What can hang from each mark
z929: z122 z508
z508: z104 z929
z642: z122 z290 z440
z290: z642
z104: z508
z122: z642 z929
z972: z355 z440 z877
z440: z642 z972

Each row was made from one small tree. The marks that hang from a mark follow it in brackets, in the order of their numbers. Every link used is in the known rows. Write each row's tree.
Known rows
z972(z355 z440(z642) z877): -.38; .03; -.15; -.14; -.03; -.10; .06; -.02; -.37; .44; -.11; .08; .15; -.22; -.05; -.15; .06; -.10; -.28; .25; -.07; .22; .14
z104(z508(z929(z122(z642)))): .08; -.02; -.13; -.11; .00; .19; .00; .04; .27; -.05; .07; -.06; .04; -.09; .05; .17; .10; .08; .26; -.07; .38; -.15; -.08
z290(z642(z122)): .08; .11; -.21; -.28; .14; -.05; -.06; .00; -.06; -.15; .00; -.05; .04; -.05; .01; -.02; .12; -.11; -.07; .05; -.01; .04; -.03
z972(z355 z440(z642(z290)) z877): -.37; .10; -.19; -.06; -.14; -.06; .08; .03; -.37; .43; -.11; .08; .18; -.29; -.02; -.13; .08; -.08; -.23; .24; -.07; .27; .06
z440(z642(z122) z972(z355)): -.20; -.10; -.14; -.20; -.16; -.12; .02; -.09; -.16; .23; -.19; .05; .18; -.10; -.03; -.11; .10; -.18; -.22; .27; .03; .11; -.10
z929(z122(z642(z440))): .12; .17; -.16; -.18; -.07; .09; -.15; .08; .10; .07; -.01; .01; -.04; .01; .02; .01; .19; -.02; .05; -.03; .12; .02; -.10
z290(z642(z122 z440)): .09; .18; -.19; -.23; .04; -.07; -.11; .05; -.02; -.18; -.05; -.06; -.01; -.07; .02; -.02; .10; -.04; -.10; .17; -.11; .06; -.08
z972(z355 z440(z642(z122 z290))): -.26; .12; -.18; -.09; -.12; -.08; .01; .04; -.33; .22; -.10; .08; .21; -.17; -.01; -.12; .13; -.05; -.16; .27; .00; .19; -.03
z642(z290 z440(z972(z355 z877))): -.16; .16; -.23; .14; -.29; -.02; .04; .05; -.12; .26; -.14; -.02; .03; -.28; .03; -.01; .16; -.04; -.29; .26; -.12; .25; -.17
z508(z104 z929(z122(z642(z290)))): .21; -.06; -.07; -.01; -.07; .23; .06; .12; .27; -.04; .09; -.03; .00; -.10; .05; .25; .04; .07; .40; -.09; .45; -.06; -.09
z440(z642 z972): .00; -.26; -.10; -.24; -.12; -.07; .12; -.07; -.07; .26; -.16; .02; .19; -.11; -.01; -.01; .11; -.23; -.21; .14; .03; .09; -.03
z122(z929(z508(z104))): -.04; -.17; -.10; -.09; .25; .14; -.12; .00; .18; .00; .08; -.03; .17; .01; .00; .22; .09; .03; .55; .01; .25; -.02; -.03
z642(z122 z440): -.01; .19; -.22; -.02; -.06; .02; -.11; .04; .05; -.08; -.04; -.06; .04; -.08; .01; .06; .17; .01; -.05; .28; -.06; .06; -.07
z929(z122 z508(z104)): .05; -.08; -.05; -.08; .15; .13; -.04; .00; .27; .00; .03; -.02; .06; -.02; .01; .12; .09; .04; .54; -.03; .46; -.08; -.08
z104(z508(z929(z122(z642(z290))))): .08; .03; -.16; -.05; -.09; .22; .02; .09; .27; -.05; .08; -.06; .07; -.14; .07; .19; .12; .10; .29; -.07; .38; -.11; -.14
z440(z972(z355 z877)): -.23; -.02; -.18; -.03; -.03; -.06; .10; -.08; -.21; .35; -.13; .00; .03; -.15; -.04; -.07; .13; -.18; -.36; .15; -.02; .18; .00
z290(z642(z440(z972))): .14; .00; -.14; -.24; .01; -.13; .02; .02; -.06; -.03; -.11; -.05; -.03; -.09; .01; -.03; .09; -.13; -.27; .12; -.13; .11; -.07
z290(z642(z122 z440(z972(z355 z877)))): -.08; .18; -.18; -.19; -.05; -.13; -.05; .00; -.12; -.01; -.13; -.04; -.03; -.12; .00; -.12; .06; -.08; -.26; .25; -.19; .14; -.11
z122(z642): .13; .02; -.15; -.22; .01; .05; -.09; .02; -.10; .07; .03; -.01; .06; -.06; -.02; .04; .20; -.13; -.08; -.08; .08; .06; -.01
z104(z508): .03; -.03; -.20; -.09; .12; .10; .02; -.03; .09; .01; .01; -.07; .12; -.15; .00; .14; .18; -.02; .03; .07; .23; -.05; -.02
z642(z122 z440(z972)): -.01; .10; -.18; .00; -.15; -.03; -.02; .00; .03; .00; -.11; -.05; .04; -.06; .02; .02; .16; -.05; -.16; .33; -.11; .09; -.14
z642(z122(z929(z508)) z290): -.13; .14; -.26; .03; -.02; .17; -.17; .07; .11; -.07; .08; -.04; .23; -.04; .08; .14; .18; .07; .50; .08; .10; .06; -.22
z290(z642): .14; .01; -.18; -.29; .17; -.07; -.01; .01; -.08; -.06; -.01; -.04; .01; -.08; -.01; .00; .11; -.15; -.15; -.03; .01; .06; .02

Which tree is each row?
-.04; -.04; -.16; -.12; -.10; -.02; .11; .05; -.19; .22; -.06; .04; .22; -.16; .02; -.01; .14; -.09; -.09; .16; -.01; .16; .03 | z972(z440(z642(z290)))
.04; -.03; -.16; -.05; .04; .18; .06; .03; .30; -.04; .06; -.07; .05; -.10; .04; .20; .08; .09; .25; -.02; .39; -.15; -.05 | z104(z508(z929(z122)))
-.20; .13; -.20; -.01; -.07; -.01; -.16; .01; .00; .05; -.09; -.02; .07; .02; .00; .01; .13; .02; -.02; .34; -.13; .11; -.18 | z642(z122(z929) z440(z972(z355)))
-.17; .06; -.17; .02; -.12; -.07; .02; -.02; -.12; .25; -.15; -.02; -.02; -.17; -.03; -.03; .12; -.08; -.35; .28; -.12; .18; -.05 | z642(z440(z972(z355 z877)))
-.03; .11; -.18; -.07; -.19; .08; -.19; .11; -.07; .13; -.03; .01; .10; -.06; .03; .05; .18; .00; .07; .06; -.09; .17; -.24 | z122(z642(z290 z440(z972(z355))) z929)
-.07; .12; -.21; .12; -.26; -.03; .03; .07; -.10; .16; -.14; -.02; .04; -.22; .02; .01; .18; -.04; -.28; .24; -.07; .21; -.20 | z642(z290 z440(z972(z355)))
-.41; .18; -.21; -.04; -.16; -.05; .04; .02; -.35; .36; -.10; .08; .19; -.26; -.01; -.16; .09; -.05; -.16; .31; -.08; .25; .01 | z972(z355 z440(z642(z122 z290)) z877)
-.08; .08; -.14; -.01; .05; .11; -.22; .05; .21; -.15; .02; -.06; .12; .00; .02; .17; .09; .14; .48; .26; .06; .00; -.14 | z642(z122(z929(z508(z104))) z440)
.03; .04; -.07; -.21; .04; .11; -.17; .02; .16; .01; .05; .01; .06; .02; .03; .00; .15; .00; .42; -.16; .32; -.04; -.13 | z929(z122(z642) z508)
-.20; -.04; -.15; -.16; -.04; -.03; .12; -.01; -.22; .36; -.07; .05; .18; -.19; .00; -.06; .08; -.12; -.15; .21; -.09; .18; .15 | z972(z440(z642) z877)
.04; .00; -.14; -.27; .23; .03; -.14; .01; .08; -.20; .05; -.05; .10; .01; .02; .08; .05; -.01; .36; .05; .11; -.01; -.09 | z290(z642(z122(z929(z508(z104)))))
.10; .11; -.17; -.22; -.03; -.11; -.04; .01; -.04; -.12; -.10; -.06; -.01; -.06; .02; -.05; .09; -.09; -.20; .21; -.15; .09; -.13 | z290(z642(z122 z440(z972)))
.05; .08; -.13; -.22; .13; .01; -.19; .06; .12; -.24; .00; -.06; .06; -.02; .02; .08; .04; .06; .35; .16; .01; .01; -.13 | z290(z642(z122(z929(z508(z104))) z440))
.05; -.05; -.10; -.10; .03; .21; -.21; .10; .11; -.02; .12; -.01; .21; -.06; .04; .19; .14; .05; .65; -.11; .24; .05; -.18 | z122(z642(z290) z929(z508(z104)))
.00; .15; -.16; -.21; -.03; -.14; -.07; .01; -.11; -.09; -.13; -.04; -.02; -.08; .00; -.10; .09; -.08; -.25; .23; -.14; .11; -.14 | z290(z642(z122 z440(z972(z355))))
-.01; .02; -.15; -.13; -.01; .17; -.25; .09; .06; .01; .11; .00; .21; -.03; .06; .12; .17; .03; .52; -.14; .13; .07; -.19 | z122(z642(z290) z929(z508))
.20; -.12; -.01; -.04; -.10; .15; .08; .08; .29; -.01; .01; -.03; -.05; -.05; .03; .20; .01; .05; .28; .03; .35; -.06; -.09 | z508(z104 z929(z122(z642(z440(z972)))))
.12; .10; -.13; -.17; -.12; .07; -.09; .05; .08; .11; -.05; .01; -.04; .02; .02; -.02; .19; -.06; -.02; .00; .09; .04; -.14 | z929(z122(z642(z440(z972))))
-.04; .02; -.17; .00; -.13; -.03; .06; -.01; -.02; .21; -.13; -.04; .00; -.16; .00; .03; .13; -.09; -.27; .25; -.14; .15; -.04 | z642(z440(z972(z877)))
.01; .14; -.18; -.20; -.05; -.10; -.02; .01; -.05; -.05; -.11; -.06; -.01; -.11; .02; -.07; .07; -.09; -.20; .23; -.20; .12; -.10 | z290(z642(z122 z440(z972(z877))))
.04; -.12; -.06; -.21; .15; .16; -.22; .03; .11; -.02; .12; -.01; .17; .03; .00; .18; .11; .02; .58; -.10; .24; .00; -.08 | z122(z642 z929(z508(z104)))
.06; .07; -.21; .11; -.26; .02; .07; .08; .00; .12; -.11; -.05; .06; -.21; .05; .07; .19; -.05; -.19; .21; -.09; .18; -.19 | z642(z290 z440(z972))
.05; .04; -.15; -.21; -.02; -.11; .03; .01; -.07; .05; -.12; -.05; -.04; -.14; .01; -.04; .07; -.13; -.28; .14; -.17; .14; -.04 | z290(z642(z440(z972(z877))))
